In the rows, 128 means zero.
Known rows, with every step that occurs
fomi/zabo/rumilev: [145 157 127 147 144 111 154 117 152 145 125 141 126 130 126 111 143 119
 141 136 137 116 157  99  31 113 102 164 124 176 126  79 120 132 131 156
 108 129 113  84 154 114 134 122 133 138 123 145 133 120 137 131 137 138
 147  92]
zabo/vazif/fupus: [136 152 148  76 134 146 114 124  88 112 110 113 144 123 123  96  95 110
 125 184 140 150 116 136 140 106 118 121 118 104 168 110 138 134  91 148
 121 102 116 121 112 151  92 110 107 138 149 105 111 110 134  67  89 151
 119 140]
nuro/fupus/fomi/zabo/rumilev: [129  91 103 137 144 135 172 137 171 138 131 146 131 121 143 162 130 148
 142  46 123 131 150 131  93 164 104 150 113 130  96 152 107 132  88 111
 124 143 118 127 147  89 179 110 135 127 108 148 127 127 105 150 157  92
 152 117]
bobe/zabo/nuro/fupus: [130  89 142 160 139 128  85 102  99 144  80 124 128 136 139 131 164 101
 123 162 133 144 129 133 186 113 136 137 139 140 141 165 146 112 145 135
 128 127 130 157 124 146 137 146 132 126 101 129 132 162 152 143 120 110
 124 138]
lizugi/zabo/fomi: [100 198 114 135 153 118 145 136 160 132  92 121 121 136 107 102 136 111
 129 181 145 133 143 132  86 128 147 148 109 137 125 107 116 150 127 133
 112 134 133  72 131 143 134 116 121 134 120 147 132 169 135 119 139 180
 127 107]
lizugi/zabo/rumilev: [139 163 133  96 140 124 105 131 175 152 127 122 123 131 123 106 159  89
 118 154 135 127 137 113  75 107 127 151  99 161 148  45 130 130 121 187
 123 144  94  89 162 132 133 124 111 142 101 135 120 110 125  95 124 183
 120 110]
vazif/fupus: [149 130 141 108 138 135 118 134 121 132 104 124 135 127 124  78  88 123
 127 184 127 144 105 127 101 113 105 120 154 116 147 117 125 107 140 150
 122 109 121 146 127 128 122 129 115 138 133 112 121 105 147 105 100 159
 117 130]
bobe/fupus: [160  83 122 100  99 125 134 151 131 132 116 110 119 132 127 121 140 131
 131 124 129 118 134 120 135 117  96 136 128 104 141 132 143 158 187 155
 137 128 134 101 136 157 149 156 119 136 124 113 129 105 123  93 118 153
 120 148]
fomi/zabo/nuro/fupus/vazif: [123 163 140 181 142 125 139 101 103 144 137 137 151 137 145 132 125 116
 142 113 137 125 125 113 213 146 128 122 133 123 130 140 133 149 150  96
 128 135 130 121 105  96 106 121 169 127 126 143 150 174 123 179 136  74
 159 131]
nuro/fupus/vazif: [127 108 154 130 123 146 130 147 121 122 112 113 147 128 142 115 109 122
 129 154 106 144 128 133 242 136 118 114 123  92 127 137 112 134 156 115
 134 131 132 150  92 121 125 116 151 131 108 120 135 148  96 136 119 116
 131 134]
bobe/zabo/fomi/fupus/nuro: [112 112 126 111 140 113 142 125 117 132 121 130 114 123 113 101 129 151
 126 185 145 135 112 132 127 120 147 104 107 141  99 144 119 143 106 113
 113 121 187  84 120  92  71 124 147 110 130 117 122 179 136 158 122 110
 115 132]
bobe/zabo/vazif/fupus/nuro: [122 112 155  58 149 138 103  84  71 106 142 111 155 119 126 104 105 117
 122 150 131 157  82 124 161  98 148 102  97 129 158 113 144 118 108 123
 123 116 131 156 116 120  87  99 116 112 150  82 103 157 129 100 105 138
  93 145]
lizugi/zabo: [112 157 120 111 137 127 113 123 166 136 113 118 121 129 119 105 127 102
 122 190 130 128 118 129 128 124 136 136 130 143 137  95 121 121 141 171
 129 133 113 122 138 135 168 138 111 137 111 135 128 136 125 109 125 171
 118 108]
rumilev/zabo/vazif/fupus: [130 151 144  75 118 143 154 113  82 105 129 118 147 129 124 126  91 122
 134 189 112 146 151 128 120 132 153 124 137 100 168  88 139 110 107 117
 109 126 118 183 107 127  93  97  91 143 146 113 109 116 112  83 116 141
 116 123]
rumilev/fupus: [163 100 136 170 102 138  99 137 126 114 127 122 112 133 133 110 146 129
 107 134 101 134 121 124 164 102 120 144 137 137 143 133 122 121 175 153
 153 127 136 148 126 177 130 140 123 139 117 118 123 110 135 124 126 149
 117 133]
bobe/fupus/fomi/zabo: [124 106  87 116 110 120 196 136 148 125 150 132 128 122 126 167 125 166
 147  47 128 104 142 126  95 186 104 131 137 108 102 177 127 162 160 106
 135 135 144 117 155 110 211 138 124 124 145 129 132 117 116 146 163 102
 138 138]
zabo/fomi/fupus: [122 151 121 128 129 123 150 169 135 138  88 131 108 125 109  90 118 147
 129 215 155 129 148 142  92 128 118 122 133 120 110 144 116 157  97 140
 110 106 173  51 112 124  78 144 134 140 124 142 132 143 137 122 118 128
 140 127]
zuba/zabo/nuro: [136 116 152 170 132 109  63 118 131 140 113 129 122 138 131 108 138  97
 121 183 130 108 127 132 103  89 144 130 163 150 137 111 159 104 159 143
 123 119 102 133 136 182  82 156 133 135 126 124 156 108 167 122 113 157
 112 120]
lizugi/zabo/vazif/fupus: [113 178 141  51 150 149 106 110 105 112 139 115 149 122 121  95  96  95
 115 185 138 148 101 139 136 128 150 120 112 112 175  96 148 134  74 166
 126 118 106 130 118 133 117  97  89 144 141 111 108 123 119  54 104 165
 108 140]
vazif/fupus/fomi/zabo: [115 146 102 123 149 129 168 123 133 119 136 146 142 119 121 125  75 153
 142 100 123 128 114 132  51 180 108 116 163 121 102 161 112 115 122 107
 117 119 129 161 143  81 188 118 122 124 151 127 123 126 143 146 148 109
 135 114]
fomi/fupus/nuro: [141  88 131 100 106 131 117 138 153 148 138 125 112 120 123  89 106 146
 123 166 148 124  83 129 151 102 126  95 131 127 114 108 118 125 118 155
 136 111 155 114 118  84  66 156 150 119 123 110 127 129 110 135  95 106
 123 128]
zabo/nuro/fupus/vazif: [138 145 161 168 127 135  87 129 106 144 112 120 144 138 144 120 143  96
 131 127 135 137 119 124 246 119 124 110 119 106 142 121 139 140 159 110
 140 135 128 121  99 131  81 136 165 126 108 134 144 149 124 146 118 113
 142 153]
fomi/zabo/nuro/fupus: [129 129 118 187 149 123 140  98 124 152 100 145 135 139 140 127 139 120
 142 128 151 126 133 119 156 131 123 150 153 147 123 160 132 129 126 127
 122 125 125 123 121 120 140 143 151 131 126 140 148 157 138 156 127  89
 162 111]
bobe/fupus/fomi/zabo/zuba: [127 116 113  86 107 119 167 146 114 120 163 130 119 123 130 184 156 160
 118  51 127 105 137 126 122 145 118 126 130 111 126 182 139 144  79 123
 135 134 124 119 126 119 200 141 119 132 153 150 130  90 113 142 123 104
 140 147]
bobe/fupus/vazif: [150 114 146  89 100 127 135 154 108 125 150 102 140 130 129 123 131 129
 133 102 116 115 128 111 206 138  98 107 115  84 148 108 143 172 217 131
 146 136 144 101 125 147 118 136 140 131 127 109 130 113 105 106 133 144
 121 164]
zuba/zabo: [119  89 145 136 135 120  97 135 145 120 117 125 123 128 130 106 109 122
 121 205 101 120 136 141 100  98 134 130 160 127 135 121 129  95 155 145
 119 118 111 161 130 163 134 135 118 138 121 115 148 105 140 104 113 167
 101 102]
rumilev/fupus/nuro: [165  91 133 168 103 136  93 126 143 112 151 121 111 134 137 106 134 141
 111  87 118 133  86 117 196  83 134 131 117 142 129 119 120 116 178 129
 163 138 139 162 121 149  90 131 147 114 124  99 126 127 119 143 118 151
 111 132]

Rows
[138  95 130 165 115 129 139 114 129 141  95 129 131 147 140 152 151 114
 134 139 126 132 160 127 169 123 153 139 155 114 138 129 139 106 149 112
 121 145 118 200 108 136 107 141 130 133 103 140 138 138 118 154 128 109
 139 116]
rumilev/zabo/nuro/fupus
[105 104 117 122 134 136 162 142 132 117 128 142 122 121 140 176 139 155
 117 101 120 135 138 149 162 133 135 129 134 117 108 205 111 111  28 103
 124 129 112 173 100  99 214 120 131 130 134 161 131 125 104 165 119  76
 149 119]
nuro/fupus/fomi/zabo/zuba
[ 83 174 103 125 128 130 166 112 134 109 129 128 132 120 121 165 118 132
 150 117 135 121 148 137 104 152 135 131 120 121 113 140 114 146 109 106
 123 122 128  98 131 121 169 117 124 122 149 136 126 144 124 112 152 104
 145 108]
fupus/fomi/zabo/vazif
[112 180 102 197 135 109 127 106 144 148 129 143 125 135 121 156 143 124
 146  85 159 104 130 124  78 155 124 132 148 151  96 136 127 126 151 111
 130 129 126 100 152 121 149 155 149 114 139 152 145 141 156 167 157 100
 155 113]
fupus/fomi/zabo/nuro
[138  76 106  90  95 129 144 163 150 125 125 112 119 126 126 154 129 146
 131  54 123 111 130 136 136 157  98 119 124  80 111 159 139 151 179 124
 150 133 142 105 153 146 173 157 121 122 126 119 126 101 117 105 146 135
 118 163]
bobe/fupus/fomi
[156 122 139 101 138 134 112 114 139 133 131 121 137 127 125  74  84 134
 126 130 136 143  67 116 138  97 114 108 128 123 129 104 125  99 145 140
 133 118 122 154 121 102  90 124 142 113 139  97 121 127 127 127 101 155
 109 134]
vazif/fupus/nuro
[108 139 109 156 107 142 140 118 101  88 169 133 128 120 133 177 133 152
 131  62 110 128 138 136 150 160 142 139 112 129 127 165 120 156 113  95
 149 134 141 133 124 154 147 108 117 127 153 129 118 135 115 112 160  93
 136 135]
rumilev/fupus/fomi/zabo/vazif
[161  98 129 152 102 136  88 172 145 123 146 131 111 127 136 155 166 133
 111  25 102 124 134 129 113 125 107 143  99 140 121 111 125 125 150 136
 156 143 124 126 156 170 115 129 123 124 109 126 111  89 127 118 146 143
 120 151]
zabo/rumilev/fupus/fomi
[120 128 156  67 150 140 108  96  56 105 116 114 149 119 122 109 110 108
 124 212 118 158 129 135 131 121 137 120 123 122 176 130 144 118 103 142
 113 106 125 143 114 147 123 102  92 133 143  97 103 136 141  80 103 139
  98 147]
bobe/zabo/vazif/fupus
[175 114 126 164 123 122 128 103 144 130 187 146 123 132 141 121 158 144
 124  25 123 121 109  87 122  93 126 155  95 183 129  90 119 134 132 129
 147 151 126 124 144 111  80 105 150 120 131 116 127 121 114 165 137 128
 135 115]
fomi/zabo/rumilev/fupus/nuro
[104 163 117 123 131 120 142 137 128 120 139 141 114 124 122 162 143 141
 121 140 130 115 137 133  97 128 130 125 141 138 111 157 108 110  66 120
 118 125 108 130 118 112 205 135 128 126 146 169 128 113 130 157 119 108
 146 114]
fupus/fomi/zabo/zuba
[ 97 154  97 162 133 120 171 121 161 123 123 136 123 123 120 145 111 147
 143 105 123 114 140 129  84 163 117 133 145 128  92 145 100 121 148 105
 122 129 132 122 148 104 209 134 134 122 137 145 136 143 134 155 164 106
 141 104]
fupus/fomi/zabo
[163 157 153 164 121 126 127 125 109 123 195 141 138 131 141 127 147 133
 126  52  98 122 145  88 144 137 118 144 108 167 143  84 124 150 166 122
 141 153 128 109 132 121  89  94 146 141 127 129 127 112 119 149 150 119
 141 131]
fomi/zabo/rumilev/fupus/vazif
[125  99 115 171 127 138  97 140 148 144  91 128 122 133 138 152 142 116
 130  76 145 130 120 152 191 139 122 121 130 107 106 167 130 122 123 112
 144 127 123 140 126 140 132 157 145 112 105 136 137 139 134 141 132 100
 143 152]
zabo/nuro/fupus/fomi
[129 139 119 126 126 120 144 152 147 140 117 130 111 125 111  87 110 156
 132 158 168 130 106 131 122 104 131 106 108 128  95 127 111 152  95 119
 119 116 173  59 110 103  29 135 159 115 131 125 132 164 122 151 106 117
 135 133]
zabo/fomi/fupus/nuro
[165 116 136 112 121 135  76 120 162 137 186 127 119 134 140 116 162 112
 100  39 120 128  85 103 148  84 148 144  75 176 145  53 139 126 133 161
 162 162 106 140 153 134  74 104 130 121 107 112 115 118 101 124 127 169
 106 138]
lizugi/zabo/rumilev/fupus/nuro
[133 140  92 147 115 108 152 119 128 149 153 134 127 136 129 175 152 140
 147  10 152  93 128 116  93 169 110 131 140 124 107 158 154 170 167 108
 140 139 136  86 163 125 144 161 139 116 145 137 143 118 137 141 158  95
 150 159]
bobe/fupus/fomi/zabo/nuro
[133  64 152 156 140 126  81 127 128 140 102 132 130 135 150 122 134 108
 120 160 121 125 124 146 168 101 148 132 157 124 134 162 156 104 120 134
 127 122 109 176 118 164  83 142 134 133 112 119 157 125 141 123 107 126
 117 130]
zuba/zabo/nuro/fupus
[ 95 129 136  69 143 142 110 111  76  99 126 114 145 114 120 147 103 123
 121 132 111 151 115 152 129 161 136 101 115 104 144 152 139 119  94 115
 126 113 136 139 129 135 157 104  95 117 145 103  97 134 139  88 130 126
  95 160]
bobe/zabo/vazif/fupus/fomi
[145 146 115 111 159 128 164 128 146 139 151 149 144 119 123 130  97 141
 136  58 129 127 126 117   4 166  97 134 126 143 113 109 120 117 102 124
 114 126 111 125 161  81 154 107 118 126 138 130 117  93 136 139 144 116
 138 125]
vazif/fupus/fomi/zabo/rumilev
[149 107 151 112 145 115 101 120 128 142 107 123 122 128 125 118 168 100
 120 175 116 136 154 113  75 100 118 148 108 168 143  80 129 114 158 173
 113 131 114 106 156 148 149 130 117 133  99 129 113 120 147 119 128 164
 112 118]
bobe/zabo/rumilev
[127 113 101 186 115 133 149 129 134 106 158 146 118 125 134 160 126 163
 126  47  97 120 124 131 124 168 121 139 145 140 101 179 109 129 155 102
 150 143 145 165 141 128 182 126 129 128 134 133 128 133 133 158 169 105
 136 121]
rumilev/fupus/fomi/zabo
[117  94 109 166 110 133 139 138 136 137 107 130 127 140 141 188 141 129
 139  74 113 124 155 145 160 162 156 128 149  92 107 147 133 107 139  79
 132 148 125 204 123 124 134 140 131 118 105 142 134 137 111 162 148  95
 139 132]
rumilev/zabo/nuro/fupus/fomi
[128 140 145 163 140 108  67  92  97 151  92 122 122 139 122 123 174  87
 126 190 141 125 137 120 118 104 137 133 145 161 144 116 143 116 183 153
 123 124 128 118 141 168 131 161 132 124 114 130 131 143 176 137 125 146
 120 124]
bobe/zabo/nuro
[108 137 136 155 149 109 131 151 142 111  92 129 121 134 120 101 113 133
 131 202 116 125 151 144  63 107 143 141 140 128 109 144 125 126 135 111
 102 120 133 105 125 179  93 113 126 136 133 130 151 144 151 120 130 181
 111 102]
zuba/zabo/fomi
[111  47 131 153 137 132  85 141 146 129 116 134 130 130 149 157 131 124
 123  88 113 119 119 164 156 138 146 118 152 101 104 181 149  97 113 105
 138 130 114 185 125 155 115 142 134 118 114 122 153 129 135 134 139 116
 116 142]
zuba/zabo/nuro/fupus/fomi
[130 167 140 133 132 115 138 122 114 127 124 136 117 129 122 126 153 128
 114 201 140 123 145 115 109  88 131 143 144 160 137 133 117 109  72 152
 110 119 106 123 107 124 170 133 126 144 145 162 134 108 134 152  94 119
 146  89]
fomi/zabo/zuba
[108 157 110  88 139 122 140 136 161 142 142 132 117 125 114  91 118 141
 125 154 161 130  87 135 130 127 156 104  97 132 108 110 121 156  81 128
 123 132 165  69 118  82  57 120 143 118 129 129 128 174 107 151 120 128
 126 129]
lizugi/zabo/fomi/fupus/nuro
[130 135 150 104  98 122 129 145 113 118 122 123 115 138 124 153 157 122
 111 208 109 124 173 123 131  83 160 134 148 128 155  94 124  79 104 134
 111 140 105 191 100 137 151 135 107 146 123 160 123  90 114 138  95 146
 126 100]
rumilev/zabo/zuba
[129 142 152  94 109 132 125 160 114 137 146 121 127 118 123  97 102 131
 123 204 123 123 119 130 176 142 118  81 136  99 136 107 122 145 143 149
 129 114 158  95 106  97  75 144 146 137 117 126 129 123 112 129 106  93
 130 149]
fomi/fupus/vazif
[110 152 130  78 128 151 122 132 104 106 120 118 144 117 121 131  85 126
 129 122 128 146 110 153 132 146 122 105 116  86 138 136 131 131  85 118
 130 107 124 123 122 137 123 114 106 123 148 111 106 116 128  71 120 135
 115 158]
zabo/vazif/fupus/fomi
[106 176 124 128 133 127 157  95 113 117 126 127 135 125 123 127 127 119
 144 187 145 131 152 119 115 122 136 148 124 142 143 116 118 152 108 138
 112 116 126  85 118 133 137 113 122 139 152 133 130 153 125  98 128 119
 142  96]
fomi/zabo/vazif
[127 152 106 137 138 117 158 133 173 144 140 145 126 123 122 151 136 134
 142  66 134 115 152 118  26 148 102 147 118 154 100  98 110 124 124 125
 119 135 114  92 166 103 172 124 132 124 122 152 127 118 131 140 162 122
 147 104]
fupus/fomi/zabo/rumilev
[106 136 126  75 111 147 158 133  95  95 141 121 152 123 123 166  84 137
 137 120 105 141 145 147 112 166 151 106 134  79 142 114 134 107  96  90
 119 129 127 188 115 116 122 100  89 127 148 113 105 114 108  95 140 125
 116 139]
rumilev/zabo/vazif/fupus/fomi
